What can hang from each mark
Q696: Q157 Q962
Q987: Q962
Q962: Q696 Q987
Q434: Q774
Q774: Q40 Q434
Q40: Q680 Q774
Q157: Q696 Q774

Every row comes from one small tree of marks. The marks that hang from a mark follow it in brackets, in the order of their numbers. Every link used is in the known rows. Which tree was each row made from?
Known rows
Q434[Q774[Q40]]: [ 0.14 -0.03  0.44  1.66  0.89 -1.19  0.68 -3.72 -0.05 -2.06  2.07 -1.02
 -0.49 -1.38  2.70 -2.74]
Q157[Q696[Q962] Q774[Q40[Q680] Q434]]: [ 4.75  0.39 -2.24  0.17  1.90  3.13 -3.65 -2.68  1.11 -3.82  0.02  2.31
 -3.81  0.47  4.42 -5.81]
Q157[Q774[Q434]]: [ 2.19 -1.39 -0.77 -0.62  1.20  0.37 -3.14 -3.19  1.26 -1.76  1.46  0.35
 -0.86  0.17  0.28 -2.94]
Q987[Q962[Q696[Q157]]]: [ 4.51  0.56  0.93  1.35  0.16 -1.05 -1.24  1.12 -1.85  1.91 -0.11  2.04
 -0.82  2.47 -0.67 -2.20]
Q987[Q962[Q696[Q157[Q774[Q40[Q680] Q434]]]]]: [ 6.12  0.61 -0.28  0.95  1.73  0.14 -1.87 -1.35 -1.63 -0.03  0.14  2.24
 -0.48  1.35  0.88 -4.09]
Q962[Q696[Q157]]: [ 2.05 -0.22  0.61  1.26  1.18 -1.50  1.62  0.22 -2.12  1.15 -1.21  0.44
  0.32 -0.67 -2.74 -3.15]
Q774[Q40[Q680]]: [ 0.34  1.33 -1.35  0.20  2.03  1.57  1.78 -1.68 -0.85 -2.21 -0.68  0.03
  1.26 -2.30  2.52 -0.41]
Q962[Q696[Q157[Q774[Q40 Q434]]] Q987]: [ 4.37 -2.28 -1.00  2.44  3.43 -0.42  0.30 -1.72 -2.23  0.16  0.23 -1.16
  1.01 -2.46 -2.84 -6.69]
Q696[Q157[Q774[Q40 Q434]]]: [ 3.60 -0.94 -0.10 -0.42  0.74 -1.42 -0.53 -4.69 -1.45 -3.46 -2.03  1.33
  1.25  0.50  0.18 -3.90]
Q962[Q696[Q157[Q774[Q40[Q680] Q434]]] Q987]: [ 3.89 -1.30 -1.95  1.32  3.74  0.55  0.81 -1.28 -2.74  0.56 -0.26 -1.30
  0.85 -2.05 -1.69 -6.01]
Q40[Q680 Q774[Q434]]: [ 0.43  1.62 -3.00 -4.37  0.82  2.13  0.13 -0.79  0.39  0.15 -2.65  0.48
 -2.33 -0.75 -0.33 -1.99]
Q962[Q696[Q157] Q987]: [ 2.41 -1.32 -0.59  1.83  1.91 -0.66  1.94  1.54 -2.98  2.76 -0.69 -1.54
  0.74 -1.10 -3.48 -4.07]
Q157[Q696 Q774[Q40]]: [ 1.81 -0.39 -1.76  1.20  5.05  1.33 -6.52 -3.74  2.04 -5.24  0.87  1.25
 -3.32  0.19  2.73 -2.84]
Q962[Q696[Q157[Q774[Q40]]] Q987]: [ 2.43 -1.75 -1.38  2.18  3.99 -0.22  0.05 -1.38 -2.53  0.25  0.18 -1.42
  0.18 -2.13 -2.07 -5.30]
Q987[Q962[Q696]]: [ 3.84  0.37  0.66  2.07  0.88  0.04 -2.13  1.61 -0.34  2.06  1.94  1.45
 -1.40  1.08 -0.22 -1.86]
Q962[Q696[Q157[Q774]] Q987]: [ 1.93 -1.65 -1.44  1.20  3.16 -0.24 -0.43 -0.22 -2.51  1.65  0.19 -1.60
 -0.63 -0.62 -2.48 -4.47]

Write each row's tree
[ 2.04 -0.64 -1.47 -0.31 -1.34  0.45  1.45 -1.98 -3.39 -0.81 -1.89  0.36
 -1.53  0.90  2.61 -4.87] -> Q696[Q157[Q774[Q40]] Q962[Q987]]
[ 4.15  0.27  0.23  0.84  1.19 -0.69 -3.09 -0.25 -1.40  1.01  0.68  1.91
 -2.01  2.77  0.16 -2.60] -> Q987[Q962[Q696[Q157[Q774]]]]
[ 3.96 -1.15  0.14  1.86  2.67 -1.25  0.08 -3.06 -1.33 -1.39 -0.34  0.79
  0.59 -2.08 -2.10 -5.77] -> Q962[Q696[Q157[Q774[Q40 Q434]]]]
[ 4.00 -1.10 -1.22 -0.02  2.99  1.03 -6.71 -2.44  2.55 -3.12  0.89  1.48
 -3.29  1.99  0.73 -3.89] -> Q157[Q696 Q774[Q434]]
[ 2.06 -0.12 -0.39 -0.78 -3.90 -0.12  3.87  1.65 -4.00  2.25 -3.00  0.34
 -0.85  2.19  0.74 -3.32] -> Q696[Q157 Q962[Q987]]
[ 2.03 -0.76 -2.34  1.08  4.32  0.74  0.60 -0.98 -2.96  0.51 -0.23 -1.63
 -0.03 -1.78 -0.99 -4.51] -> Q962[Q696[Q157[Q774[Q40[Q680]]]] Q987]
[ 5.02 -0.30 -3.01  0.52  2.37  3.64 -3.56 -1.81  0.58 -2.82  0.42  1.04
 -3.58  0.21  3.89 -6.38] -> Q157[Q696[Q962[Q987]] Q774[Q40[Q680] Q434]]
[ 6.60 -0.37  0.68  2.06  1.40 -0.92 -2.43 -1.77 -1.16 -0.29  0.60  2.36
 -0.25  0.95 -0.10 -4.77] -> Q987[Q962[Q696[Q157[Q774[Q40 Q434]]]]]
[ 1.72 -0.59 -2.51 -0.02  1.61  2.65 -5.22 -0.03  0.79 -0.99  0.95  0.54
 -5.91  2.53  3.14 -3.80] -> Q157[Q696[Q962[Q987]] Q774]
[ 3.58 -0.31 -0.11 -1.73 -3.60 -0.44  0.98 -2.02 -2.28 -0.32 -2.25  2.19
 -1.87  2.62  1.60 -4.97] -> Q696[Q157[Q774[Q434]] Q962]
[ 4.57  0.16  0.26  1.82  2.00 -0.72 -2.63 -1.45 -1.44 -0.32  0.60  2.08
 -1.13  1.29  0.60 -3.35] -> Q987[Q962[Q696[Q157[Q774[Q40]]]]]
[ 4.52 -1.26 -0.98  0.02 -2.03  0.22  1.78 -2.40 -3.07 -0.85 -1.90  0.79
 -0.45  0.46  1.53 -6.64] -> Q696[Q157[Q774[Q40 Q434]] Q962[Q987]]
[ 4.83 -1.24 -1.14  1.54  4.10  1.06 -6.05 -4.25  2.51 -5.28  0.84  1.72
 -1.94 -0.36  1.50 -5.05] -> Q157[Q696 Q774[Q40 Q434]]
[ 4.58 -0.70 -1.19 -0.04  0.22  1.85 -5.03 -1.36  1.70 -2.08  0.69  2.26
 -4.84  2.24  2.27 -5.52] -> Q157[Q696[Q962] Q774[Q434]]
